Known rows, with every step that occurs
zorozur bovo: [ 2.08 -2.18  1.77  0.18 -0.03  1.04  1.63 -3.40  0.84  0.25  1.76  1.87
 -0.51  0.02 -1.47  0.29  1.01  1.82  0.81]
gabit zorozur bovo fuzir: [ 2.36 -3.24  1.46  0.24 -0.92  1.14  2.45 -2.85  0.13 -0.41  3.45  1.56
 -1.71  0.28 -0.62  0.31  1.31  0.85  0.51]
ligi geputiz: [ 1.61 -1.59  3.02  0.53  0.22  2.66  1.69 -0.74  0.37  2.08 -0.05  1.44
 -1.18 -0.01 -1.81  0.20  1.15  2.41  0.82]
zorozur ligi geputiz bovo: [ 1.66 -0.74  0.11  1.19  1.30  1.79  2.01  1.29 -0.46  2.22  0.17  1.04
 -1.35 -0.81 -2.11 -0.45 -0.24  1.18  0.37]
gabit zorozur ligi fuzir bovo geputiz: [ 0.08 -2.55 -0.48  0.79 -0.97  2.09  2.81  2.87  1.02  3.69  1.47  0.64
  1.15  0.17 -1.49 -0.04  2.02  1.46  0.58]
gabit zorozur ligi: [ 0.73 -2.10 -1.66  0.30 -0.24  2.38  2.22 -1.62  0.06  0.77  4.13  4.04
 -0.72  0.38 -0.87  0.39  0.30  1.73  0.19]
zorozur bovo fuzir: [ 2.26 -2.77  1.54  0.29 -1.03  0.97  2.63 -1.84 -0.04 -1.19  1.31  0.42
 -1.56 -0.04 -1.14  0.23  0.69  0.95  0.82]
gabit fuzir bovo geputiz: [ 1.13 -2.07  0.95  0.23 -2.42  1.91  2.52  4.76  0.80  4.17 -1.59  1.08
  1.53  0.30 -1.47  0.37  2.23  1.98  0.90]
geputiz bovo fuzir: [ 2.73 -2.12  0.50  0.88 -0.55  1.35  3.00  4.13 -0.14  0.56 -0.20 -0.18
 -1.32 -0.34 -1.81 -0.59 -0.05  0.36  0.43]
ligi fuzir: [ 0.04 -2.33  2.29  0.62  1.01  2.59  2.28  0.62  1.78  1.77  0.38  1.51
  0.31  0.52 -2.00 -0.61  0.85  1.22  1.11]
zorozur bovo geputiz: [ 1.51 -2.20  0.06  0.47 -0.05  0.83  1.85 -1.15  1.05  2.13  0.44  0.26
  0.65 -0.46 -1.79  0.24  0.93  1.34  0.66]
gabit fuzir bovo zorozur ligi geputiz: [ 0.29 -1.50  1.25  0.65 -1.94  2.49  2.57 -0.47 -0.99  0.91 -1.54  1.53
 -0.22  0.16 -1.35  0.50  1.11  2.02  1.17]
geputiz bovo: [ 2.60 -1.37  0.51  0.87  0.54  1.50  2.04  3.83  0.74  2.35  0.02  1.15
 -0.20 -0.37 -2.27 -0.70  0.16  1.04  0.22]
geputiz bovo zorozur ligi: [ 1.03 -1.54 -2.79  1.08 -0.91  1.41  2.92  1.45 -0.46 -0.90 -0.74  0.67
  0.63 -0.48 -2.09 -0.37 -0.96  0.61  0.52]
ligi fuzir bovo zorozur: [ 1.00 -2.81  1.79  0.83 -2.66  1.99  3.18  3.23  1.01  0.26 -2.06 -0.47
  1.95  0.66 -2.12 -0.49  2.05  1.53  1.09]
fuzir bovo geputiz: [ 1.88 -2.18  0.45  0.56 -2.07  1.74  2.61  4.75  1.02  3.33 -0.56 -0.32
  1.34 -0.07 -1.92  0.15  1.96  2.28  0.53]
bovo zorozur: [ 1.70 -2.41  0.42  0.58 -1.97  1.82  2.64  1.23  0.60 -0.65 -2.11  0.43
  1.47  0.32 -2.16 -0.22  0.69  1.49  0.81]
bovo zorozur ligi: [ 0.59 -1.95 -2.27  0.69 -1.52  1.87  2.88 -0.25 -0.35 -1.59 -0.43  1.32
  0.66 -0.01 -1.80  0.09 -0.52  1.32  0.79]
geputiz gabit fuzir bovo: [ 1.32 -1.94  3.07  0.34 -3.50  2.31  2.49  3.14  0.91  2.05  0.58  3.37
  1.23  1.18 -1.39  0.65  2.02  2.51  0.68]

Rows
[ 0.08 -2.18 -0.43  0.87 -1.12  1.93  2.96  3.69  0.96  3.08 -0.13 -0.29
  1.25 -0.06 -1.87 -0.14  1.51  1.48  0.86] -> zorozur ligi fuzir bovo geputiz
[-0.44 -1.50  1.52  0.73 -1.76  2.44  2.29 -1.88 -0.07  0.47 -0.42  3.58
  1.02  0.82 -1.68  0.74 -0.28  1.26  0.87] -> bovo zorozur ligi geputiz gabit fuzir
[ 0.22 -1.42  3.52  0.47 -1.07  2.66  1.79 -1.11  0.69  2.11  0.27  4.15
  0.43  0.99 -1.63  0.71  0.38  1.75  0.81] -> ligi geputiz gabit fuzir
[ 1.51 -2.45  1.71  0.34 -4.01  1.94  2.96  3.54  0.29  0.64 -3.02  1.11
  1.95  0.84 -1.57  0.20  2.13  1.90  1.15] -> gabit fuzir bovo zorozur
[ 1.97 -2.63  1.75  0.50 -0.39  1.18  1.44 -5.50  1.35  0.29  5.77  3.69
 -0.10  0.64 -1.16  0.64  1.18  1.55 -0.05] -> geputiz gabit zorozur bovo
[-1.33 -2.44 -0.89  1.14  1.05  2.43  2.54 -1.55  1.38  1.59  3.89  2.56
  0.92  0.51 -1.67 -0.18 -0.11  0.46  0.42] -> bovo geputiz gabit zorozur ligi fuzir
[ 1.50 -1.93  0.72  1.12 -2.47  1.70  2.54  2.73  1.48  1.73  1.57  0.77
  1.93  0.27 -2.48  0.37  0.76  1.88  0.02] -> fuzir bovo geputiz gabit
[ 0.98 -2.43  2.92  0.59 -1.48  2.46  2.73  3.68  1.42  2.30  0.44  0.95
  0.53  0.69 -1.76 -0.36  2.50  2.19  0.97] -> ligi fuzir bovo
[ 2.19 -2.73  1.64  0.07  0.20  1.25  1.39 -4.71  1.03  1.06  4.29  3.24
 -0.68  0.38 -0.79  0.44  1.90  1.80  0.35] -> gabit zorozur bovo
[ 1.66 -1.07  0.08  1.13  1.38  1.96  1.86  0.46 -0.33  2.82  1.78  1.93
 -1.45 -0.58 -1.64 -0.32  0.20  1.05  0.05] -> gabit zorozur ligi geputiz bovo
[-0.09 -2.00 -0.27  1.43 -1.61  1.84  2.88  1.71  1.30  1.43  2.23  0.84
  1.89  0.28 -2.43  0.20  0.23  1.29  0.21] -> zorozur ligi fuzir bovo geputiz gabit
[ 1.69 -2.50  1.31  0.63 -0.92  2.41  1.82 -1.50  1.56  1.35  5.44  4.29
  0.54  1.06 -1.43  0.42  0.83  1.76 -0.36] -> geputiz gabit zorozur
[ 0.20 -2.17  1.12  0.70 -1.41  2.45  2.99  2.57  0.71  1.44  1.12  1.32
  0.33  0.46 -1.55 -0.22  1.74  2.02  1.00] -> zorozur ligi fuzir bovo
[ 0.27 -2.54  1.12  0.63 -1.28  2.57  2.86  1.80  0.83  2.02  2.75  2.19
  0.19  0.77 -1.12 -0.15  2.20  1.92  0.72] -> gabit zorozur ligi fuzir bovo
[ 0.54 -1.48  2.50  0.57 -3.00  2.50  2.54  1.29 -0.03  1.85  0.91  3.29
  0.46  0.86 -1.29  0.84  1.56  2.48  0.76] -> zorozur ligi geputiz gabit fuzir bovo
[ 2.44 -1.02  1.90  1.10  1.22  1.82  1.74  2.32  0.27  3.08 -0.46  0.65
 -1.06 -0.60 -2.26 -0.58  0.46  1.32  0.30] -> ligi geputiz bovo
[ 0.40 -1.71  2.33  0.31 -1.49  2.35  2.03  0.08  1.05  1.43  0.63  4.52
  1.11  1.19 -1.64  0.60  0.14  1.57  0.72] -> geputiz gabit fuzir
[ 0.23 -1.92  1.53  0.48 -1.21  1.50  1.88 -1.47  1.11  2.08  0.58  3.36
  1.62  0.71 -1.65  0.74  0.28  1.08  0.69] -> zorozur bovo geputiz gabit fuzir
[ 0.66 -1.51  1.05  1.41 -2.39  2.21  2.63 -1.16 -0.05 -0.79  1.71  1.26
  0.71  0.22 -2.24  0.55  0.08  1.95  0.30] -> fuzir bovo zorozur ligi geputiz gabit
[ 1.10 -2.13  2.75  0.85 -3.97  2.13  2.81  1.87  0.21  0.53 -2.18  1.10
  1.91  0.85 -1.85  0.44  1.81  1.97  0.91] -> ligi geputiz gabit fuzir bovo zorozur
